Every row comes from one small tree of marks. The marks that hang from a mark follow it in brackets, in the order of their numbers. Every link used is in the known rows. Which tree was each row made from?
Known rows
Q604[Q618]: [6 -3 -3 9 0 -28 -45 49 -20 0 6 -14 10 5 28 0 -7 -14 -1 10 6 -5 -26 5 32 -6]
Q843[Q602 Q671[Q63]]: [-2 5 -20 31 -3 -3 27 53 -26 -4 6 -6 13 10 -10 5 -26 -11 4 10 9 3 7 -23 6 5]
Q570[Q219[Q436 Q602]]: [24 -8 -10 -79 -6 2 -5 14 -7 -8 -1 -1 -1 1 18 -1 -8 20 -23 -8 -4 -16 -23 43 10 2]
Q947[Q671[Q63 Q618[Q604] Q963]]: [-22 18 -7 -20 30 -21 -2 40 19 -22 8 14 30 41 1 -3 18 -20 9 4 28 -4 29 -45 24 -4]
Q963[Q602[Q219 Q795[Q604]]]: [8 -14 13 43 4 15 -12 -17 16 8 -11 4 -25 -13 4 15 2 5 1 -7 0 -39 -11 1 8 4]
Q947[Q671[Q618 Q963[Q602]]]: [-25 -14 13 -48 3 -24 -23 63 13 -4 19 15 20 23 45 -3 5 -16 13 -2 18 -10 7 -16 37 -6]
Q671[Q63 Q618 Q963[Q602[Q219]]]: [-24 7 -8 -42 40 -2 4 18 21 2 12 21 17 34 21 1 8 -3 19 1 16 -44 10 -13 8 -8]
Q602[Q219[Q436] Q795[Q604] Q963]: [-8 -5 16 -22 9 14 19 -65 7 8 -14 3 -17 -8 -36 2 16 9 -5 -2 -20 5 2 0 -21 2]
Q219[Q436 Q602[Q795[Q604[Q618]] Q963]]: [25 -5 -15 -20 -22 16 6 -28 9 1 6 -15 -10 -34 4 8 6 12 -15 -7 -18 52 -12 -1 -21 -2]
Q671[Q63 Q963[Q602]]: [-1 4 3 -20 17 -8 -17 45 27 -3 11 6 12 29 35 12 -17 -11 2 6 16 -41 3 -7 7 1]
Q947[Q671[Q618]]: [-16 -9 7 -24 0 -30 -33 63 -16 -6 7 10 21 20 22 4 5 -20 14 0 16 -9 -9 -17 43 -6]
Q219[Q602[Q795]]: [24 -6 -4 25 -18 21 -29 23 3 -1 0 -4 4 -10 23 8 -16 -6 3 -7 1 -3 -25 11 4 0]
Q671[Q63 Q963]: [-7 19 4 -25 19 -10 -9 35 13 -8 5 7 15 35 6 4 -11 -15 4 6 17 -27 6 -9 -2 0]
Q795[Q604]: [19 4 22 27 1 -21 -27 31 -4 -2 -11 -1 -9 9 6 11 -12 -5 -3 -6 12 -17 -15 17 6 2]
Q843[Q602]: [13 -3 4 55 -7 4 -31 55 -24 -4 -6 -5 3 8 11 -7 -18 -3 3 5 7 -26 -12 19 8 -1]
Q671[Q63]: [8 8 -3 5 15 -15 -26 45 -3 -4 -1 0 13 27 12 19 -17 -14 4 8 14 -40 -12 -11 13 0]
Q570[Q219 Q795[Q602 Q604[Q618]]]: [18 2 -24 18 -28 -35 -21 -10 -22 -14 -11 0 -21 -21 -3 16 14 21 -18 -6 17 -30 1 38 29 4]
Q947[Q671]: [-4 -11 16 -9 -2 -31 -32 59 -9 -5 -1 -2 6 18 21 6 -9 -18 1 3 10 -14 -20 -4 38 2]
Q219[Q436 Q602[Q795[Q604]]]: [38 -3 -7 -3 -21 25 11 -7 14 -4 -5 -4 -14 -24 -2 22 -12 9 -13 -20 -3 21 -16 6 -17 4]
Q671[Q63 Q618[Q604] Q963[Q602[Q219]]]: [-17 14 -9 -1 51 -3 3 6 27 -6 1 14 20 34 14 -8 16 -3 12 3 18 -34 23 -12 12 -9]
Q602[Q219 Q963]: [-18 -1 25 -10 26 -18 -22 -10 -13 10 -12 0 4 21 5 -19 3 -1 9 10 -11 -17 -15 31 3 -4]
Q843[Q671[Q63 Q963]]: [-24 16 -1 -42 9 -22 32 32 0 -4 13 3 19 25 -5 -2 -19 -21 4 8 13 17 14 -24 3 5]
Q602[Q795[Q604]]: [14 -1 15 43 -13 7 -25 5 3 -2 -9 1 -13 -7 -8 16 -2 -9 -1 -6 8 -16 -6 -10 5 4]
Q671[Q963[Q602[Q795]]]: [-9 -12 16 4 -9 15 -31 19 24 2 11 4 4 5 27 1 -6 -13 3 2 6 -26 4 -8 13 2]
Q795[Q602[Q219 Q963] Q604[Q618]]: [12 17 -1 27 13 -33 14 -33 -7 7 -7 -8 -19 -11 -6 -5 7 19 -3 -4 -3 7 -4 38 -24 0]
Q436[Q219[Q602[Q795[Q604]]]]: [43 3 14 17 -31 25 -4 -6 24 -2 -8 5 -19 -12 10 0 -18 7 -16 -23 3 -4 -1 15 -5 3]

Write each row's tree
[-22 6 6 7 -11 -4 30 42 -22 -4 9 -2 9 7 -8 -27 -19 -11 3 3 6 30 16 4 -1 3] => Q843[Q602 Q671[Q963]]
[-17 -6 10 20 -12 -10 8 28 -35 6 4 -10 12 2 -1 -26 -17 -6 5 14 -10 31 6 9 -1 1] => Q843[Q602[Q963] Q671]
[25 -5 4 -19 -18 23 7 -31 17 2 -3 -4 -11 -21 -3 9 -3 11 -11 -13 -16 35 -8 11 -31 1] => Q219[Q436 Q602[Q795[Q604] Q963]]
[6 -15 -5 -79 -15 28 -7 -36 3 -2 2 1 -2 -12 3 -7 11 19 -18 1 -21 -5 -7 19 -5 3] => Q570[Q219[Q436 Q602[Q795 Q963]]]
[-34 13 -23 10 8 34 68 -14 -2 -4 7 8 0 3 -48 -13 -2 -4 11 7 2 7 29 -40 -16 7] => Q843[Q602[Q219 Q795] Q671[Q63 Q963]]
[22 -1 -6 24 -21 11 -20 -15 7 2 5 -13 -12 -29 15 1 5 5 -5 -4 -10 36 -15 4 -13 -3] => Q219[Q602[Q795[Q604[Q618]] Q963]]
[-31 0 -20 24 6 29 47 -28 -16 6 2 1 3 -3 -42 -10 1 -1 14 17 -15 7 18 -38 -16 5] => Q843[Q602[Q219 Q795 Q963] Q671[Q63]]
[12 -19 5 0 4 20 14 -32 19 7 -8 1 -24 -17 -7 21 3 12 -8 -10 -7 -23 -9 -4 2 5] => Q963[Q602[Q219[Q436] Q795[Q604]]]
[-28 -6 0 6 -10 -9 7 32 -40 5 12 1 27 3 1 -27 -2 -9 18 10 -3 38 14 -5 5 -7] => Q843[Q602[Q963] Q671[Q618]]
[-9 -5 8 51 -28 18 25 -13 -18 4 -1 -5 -10 -23 -31 -12 -2 -2 1 4 -10 38 19 -19 -17 7] => Q843[Q602[Q795[Q604] Q963] Q671]
[-10 0 4 21 6 2 -9 -48 -3 8 -6 -6 -18 -16 -15 -7 24 2 1 6 -14 7 -5 -8 -3 -2] => Q602[Q219 Q795[Q604[Q618]] Q963]
[-8 -5 -4 -23 4 7 16 -64 0 8 -3 -7 -17 -21 -29 -1 25 9 -9 4 -21 22 -4 -14 -11 -2] => Q602[Q219[Q436] Q795[Q604[Q618]] Q963]
[-16 7 -21 27 -14 26 38 -10 -12 -1 11 10 9 -11 -35 4 10 -5 17 5 2 29 37 -61 -20 1] => Q843[Q602[Q795[Q604] Q963] Q671[Q63 Q618]]
[11 -18 -14 -1 -2 12 13 -29 12 7 2 -9 -24 -31 -2 18 10 11 -13 -4 -9 -4 -12 -17 12 1] => Q963[Q602[Q219[Q436] Q795[Q604[Q618]]]]
[-21 -12 10 -36 11 15 2 -51 -2 10 -7 0 1 1 -23 -6 12 1 1 8 -23 -1 -5 -2 -7 -1] => Q602[Q219[Q436] Q795 Q963]
[23 15 22 33 -4 -29 -5 -6 -1 1 -9 -3 -9 2 4 4 -10 11 -3 -8 6 -3 2 40 -30 4] => Q795[Q602[Q963] Q604]
[13 -11 -1 -32 -15 24 -8 -17 7 4 3 -7 8 -12 11 3 -6 3 -5 -3 -20 25 -15 9 -17 -1] => Q219[Q436 Q602[Q795 Q963]]
[37 1 2 40 -21 21 -14 8 11 -3 -7 -2 -15 -19 9 16 -12 3 -3 -17 4 5 -18 10 -10 3] => Q219[Q602[Q795[Q604]]]
[-16 -5 16 -53 25 -13 1 -24 -9 11 -9 -2 5 17 -7 -12 4 5 -2 7 -19 -3 -11 26 -5 -4] => Q602[Q219[Q436] Q963]
[2 1 -18 -4 -4 -32 25 -60 -12 2 -13 -6 -17 -21 -22 13 16 24 -9 -6 -9 22 2 36 -8 -2] => Q570[Q795[Q602[Q219[Q436] Q963] Q604[Q618]]]
[22 0 26 -32 -12 -6 -23 12 10 5 -4 1 6 15 39 -27 -23 4 -10 -5 -10 2 -9 49 -3 -5] => Q436[Q219[Q602[Q963]]]
[-15 16 14 8 22 -16 -27 28 3 -13 -1 8 29 28 10 -27 14 -16 8 0 20 6 20 5 17 -10] => Q671[Q618[Q604] Q963]
[-9 7 -13 21 19 23 -20 11 36 -12 12 13 26 17 13 5 16 -15 10 5 21 -26 33 -50 15 -5] => Q671[Q63 Q618[Q604] Q963[Q602[Q795]]]
[-22 9 -15 18 36 26 2 -20 36 -7 4 17 16 18 -3 -4 25 -6 14 4 15 -33 30 -41 11 -5] => Q671[Q63 Q618[Q604] Q963[Q602[Q219 Q795]]]
[6 -4 -15 -6 2 9 20 -40 -2 2 -4 -8 -21 -23 -29 11 15 5 -11 -4 -8 10 -12 -16 3 0] => Q602[Q219[Q436] Q795[Q604[Q618]]]
[10 -7 7 9 -16 19 -33 -2 5 5 0 -5 6 -6 23 -4 -7 -3 4 1 -12 10 -17 15 -9 -2] => Q219[Q602[Q795 Q963]]
[24 -13 -32 -51 -28 -11 -9 -10 -14 -13 -7 -3 -19 -28 8 16 13 27 -28 -12 -1 5 -17 36 30 -2] => Q570[Q219[Q436 Q602] Q795[Q604[Q618]]]
[13 -1 -5 44 -18 0 -28 6 -4 -2 2 -9 -13 -21 -1 14 6 -9 -4 1 6 3 -11 -21 16 0] => Q602[Q795[Q604[Q618]]]
[-2 10 14 12 18 -24 3 -20 -10 9 -10 -2 0 12 2 -9 -4 11 7 1 -5 -17 -8 48 -20 1] => Q795[Q602[Q219 Q963]]
[-17 7 -13 39 3 27 62 -44 -7 4 -6 4 -16 -11 -54 -2 4 7 8 7 -11 14 25 -37 -30 9] => Q843[Q602[Q219 Q795[Q604] Q963] Q671[Q63]]
[-29 0 -27 14 -10 25 25 6 -21 1 18 8 27 -1 -23 -4 6 -13 21 15 -1 21 29 -60 -5 -2] => Q843[Q602[Q795 Q963] Q671[Q63 Q618]]
[23 15 1 32 -7 -37 -7 -2 -8 1 1 -13 -9 -12 10 2 -2 9 -8 -2 4 15 -4 29 -19 1] => Q795[Q602[Q963] Q604[Q618]]
[-30 -10 8 -79 13 -17 58 -3 5 9 10 -1 5 5 6 -14 -12 -1 -6 -2 -8 25 5 10 9 3] => Q843[Q671[Q963[Q602[Q219[Q436]]]]]
[12 17 19 29 16 -25 17 -36 -1 7 -17 1 -18 3 -11 -4 0 19 1 -9 -1 -11 -1 50 -35 4] => Q795[Q602[Q219 Q963] Q604]
